Each row was made from one path, in order. Every step used is in the known rows, and no mark comes twice. Write each row's path.
Known rows:
medide talu gerid lasog voron: [-0.14  0.38  2.23  0.58  1.17 -0.68  0.38  0.77 -2.29 -1.43  1.24 -2.19
  2.42  1.04 -0.38 -0.93  1.51  6.70 -0.42]
lasog voron gerid: [-0.49  0.83  3.24 -0.51 -0.08  0.33 -1.72  0.32  0.02  2.31 -0.51  0.43
 -1.13  0.16 -0.30  0.27 -1.35 -1.49 -0.28]
lasog voron: [ 0.23  0.97  3.44 -0.54 -0.02 -0.03 -1.78  0.54  0.41 -0.27  0.35  0.54
 -0.77 -1.80 -0.81  0.54 -2.04 -0.81 -0.25]
kiteg vefef talu gerid lasog voron: [-0.14 -0.75 -0.14  0.82 -0.60  0.71  1.60  0.31  0.12 -2.23 -1.15 -0.30
  1.61 -0.49  0.14 -0.80  1.37  5.01  0.21]
voron gerid talu: [-0.95  0.07  1.89 -0.98  0.37 -2.13 -2.01  0.70 -1.10  1.25 -1.35  0.06
 -0.25 -0.05  0.17  0.68 -2.04 -4.28 -0.68]
voron lasog kiteg: [ 0.13  0.58 -1.71 -0.01 -0.01 -0.11 -1.94 -0.40  0.47  1.74  0.12  0.29
 -0.93  0.42 -0.05  0.37 -0.97 -1.38 -0.09]
medide lasog kiteg voron: [ 0.73  0.51  0.34 -0.74  0.96  1.83  1.68 -0.25 -0.78  0.71  3.14 -0.30
 -0.18 -0.16 -0.17  0.23  1.48 -1.39 -0.14]
medide lasog kiteg vefef talu gerid: [ 0.58 -0.75 -3.00 -0.98  0.57  0.55  2.77 -0.84 -0.49 -2.32 -1.33 -0.58
  0.79  0.55  0.49  0.80  3.22  3.13  0.56]
voron lasog kiteg vefef talu: [-0.72 -1.25 -3.09 -0.40 -1.15  0.63 -0.91 -1.42  0.64  1.25 -1.63  1.58
 -1.28 -0.54  0.68  0.26 -0.18  1.20  0.28]
kiteg vefef: [ 0.05 -1.27  0.40 -0.19 -0.78 -0.98 -1.28  0.17  1.01 -0.88 -1.29  0.67
 -0.86 -1.63 -0.27  0.24 -3.03 -4.82 -0.35]
kiteg voron gerid: [-0.55 -0.07  2.04 -0.28 -0.42  0.55 -0.57  0.34  0.39  2.44  1.50  0.47
 -1.40  0.26 -0.05  0.09 -1.97 -4.62 -0.51]
medide lasog kiteg: [ 1.28  0.78 -0.41 -0.85  1.45 -0.11  0.33 -0.23 -0.88 -0.30  0.63 -0.18
  0.03 -0.30 -0.28  0.71  0.55 -1.36 -0.15]
voron gerid lasog kiteg vefef: [-0.34 -1.26 -2.77  0.97 -0.41  0.47  0.14 -0.62 -0.21  2.57 -1.87  0.10
  0.59  1.47  0.62 -0.83  0.95 -0.76 -0.01]
voron lasog kiteg vefef talu gerid: [-0.67 -1.03 -4.35 -0.07 -0.88  0.60  0.40 -1.10  0.72 -0.23 -1.83  0.09
 -0.16  1.25  0.59  0.27  1.67  3.10  0.63]
talu gerid: [ 0.85  0.57  0.63 -0.08  0.49 -2.01 -0.48  1.05  0.84 -2.77 -0.36 -0.74
  0.29 -0.13 -0.76  0.87 -1.84 -2.23 -0.17]
talu gerid lasog kiteg voron: [ 0.67  0.37 -1.83  1.19  0.44  1.08  2.27  0.52  0.24 -0.72  2.37 -1.53
  2.01  1.21 -0.42 -0.61  2.63  2.47  0.40]
kiteg vefef lasog voron: [-0.22 -0.43  1.40  0.12 -1.58  1.15 -0.70 -0.38  1.43 -0.94 -0.67  1.46
 -2.35 -1.61 -0.04 -0.51 -1.82 -3.81  0.29]
vefef talu: [ 0.67  0.23  1.89 -0.87  0.02 -2.05 -1.38 -0.01  1.15 -2.31 -0.63  1.62
 -1.31 -2.65 -0.27  1.18 -3.48 -1.21 -0.29]
vefef talu gerid: [ 0.72  0.44  0.55 -0.64  0.34 -2.14 -0.03  0.43  0.96 -3.66 -0.90  0.18
 -0.14 -1.04 -0.37  1.21 -1.45  0.90  0.12]
gerid lasog voron: [ 0.60  0.94  2.74  0.86  0.34  0.04 -0.87  0.93 -0.04 -0.24  0.77 -0.03
  0.87 -1.28 -0.59 -0.74 -1.18  0.74 -0.59]

Which path is each row?
[-0.45  0.05  1.16  0.29 -0.68  0.91 -1.23  0.38  0.68  2.00  2.85  0.44
 -1.35 -0.26 -0.14 -0.44 -2.49 -4.10 -0.74]  kiteg voron lasog
[-1.40  0.66  3.43 -1.15  0.08 -0.30 -1.94  0.73 -1.39  2.33 -1.03  0.02
 -0.15 -0.05  0.03  0.47 -0.37 -1.08 -0.35]  lasog voron gerid talu
[ 0.56  0.97  1.29  0.72  0.44 -0.31  0.99  0.66  0.01 -2.58 -0.15 -0.50
  1.59 -0.65 -0.27 -0.27  0.87  5.81  0.13]  vefef talu gerid lasog voron
[-0.98  0.94  3.39 -1.41  1.14  0.49 -0.34  0.59 -2.94  2.35  0.01 -0.70
  0.49  0.95  0.29  0.21  1.30 -1.15 -0.77]  medide lasog voron gerid talu
[-0.49  0.08 -0.02 -0.49 -0.21  1.53  0.07 -0.45  0.22  3.34  1.26  0.34
 -1.14  0.99  0.06  0.32  0.52 -1.77  0.26]  lasog kiteg voron gerid
[ 1.09  0.53 -2.47  0.55  0.78 -1.15  1.39 -0.06  0.28 -2.74 -0.69 -0.49
  1.71  0.02 -0.05  0.30  1.91  5.45  0.54]  vefef talu gerid lasog kiteg
[ 1.21  0.67 -2.36  1.06  0.97 -0.99  1.00  0.50  0.19 -2.00 -0.17 -1.41
  2.20  0.99 -0.46 -0.10  1.69  2.48  0.30]  talu gerid lasog kiteg
[ 0.04 -1.20 -1.67 -0.50 -0.63  0.01 -0.63 -0.59  0.80 -0.10 -1.33  0.77
 -0.59 -0.88 -0.16  0.59 -0.54 -1.92  0.42]  lasog kiteg vefef
[-0.23 -0.11  1.51  1.17 -0.08  0.48  0.23  0.64 -0.08  2.51  1.95 -0.10
  0.13  0.63  0.18 -1.15 -1.14 -2.75 -0.82]  kiteg voron gerid lasog
[-1.24  0.26 -0.26 -0.73 -0.64  1.06  0.29 -0.73 -0.30  2.12  1.04  0.55
 -1.85  0.73  0.67  0.00  1.04 -3.54  0.60]  vefef lasog kiteg voron gerid talu
[ 0.41 -0.04 -1.75  0.49  1.57 -1.56  0.90 -0.01 -1.97 -1.68  0.56 -2.10
  2.49  1.75 -0.13 -0.39  2.42  6.40  0.09]  medide talu gerid lasog kiteg
[-1.87 -0.75  1.44 -0.46 -1.43  0.84 -0.85 -0.31 -0.42  1.52 -1.96  0.90
 -1.80  0.19  0.86 -0.52 -0.12 -3.75  0.09]  kiteg vefef lasog voron gerid talu
[ 0.45  0.51 -0.44 -0.10 -0.73  1.33  0.49 -0.75  1.50 -0.34  2.30  1.12
 -2.33 -0.80 -0.17  0.08 -0.42 -3.52  0.73]  vefef lasog kiteg voron
[-0.94 -0.48  0.91  0.13 -1.65  1.48 -0.71 -0.67  1.03  1.77 -1.63  1.40
 -2.82  0.20  0.51 -0.61 -1.12 -4.16  0.20]  kiteg vefef lasog voron gerid
[ 0.38  0.31  0.69  1.08  0.41 -1.48 -1.23  0.57 -0.07  1.38 -0.54 -0.07
  0.24  0.46  0.11 -0.66 -2.09 -2.78 -0.84]  voron gerid lasog
[ 0.55  0.05 -0.56  0.76  0.19  1.20  0.97  0.14  0.17  0.79  2.61 -0.16
  0.90 -0.56 -0.31 -0.73  0.78  0.61 -0.02]  gerid lasog kiteg voron
[ 0.05 -1.09 -3.10 -0.74 -0.46 -0.23  1.21 -0.89  1.00 -2.41 -2.19  0.21
  0.24 -0.12  0.20  1.03  1.59  2.94  1.03]  lasog kiteg vefef talu gerid
[-0.42 -1.41 -2.88  0.47 -0.62  0.20  0.66 -1.18  0.02  1.79 -2.46  1.04
  0.19  0.44  1.06 -0.47  1.14  2.24  0.27]  voron gerid lasog kiteg vefef talu
[ 1.07  0.36 -0.29  0.89  0.65 -2.11  0.78  0.73  0.42 -3.66 -0.46 -0.47
  1.38 -0.65 -0.16 -0.06 -0.68  2.72 -0.16]  vefef talu gerid lasog
[-0.16 -0.40 -1.18  0.56  1.08  0.37  2.27  0.03 -1.98 -0.47  2.94 -2.27
  2.34  1.78 -0.05 -0.92  3.38  6.43  0.20]  medide talu gerid lasog kiteg voron
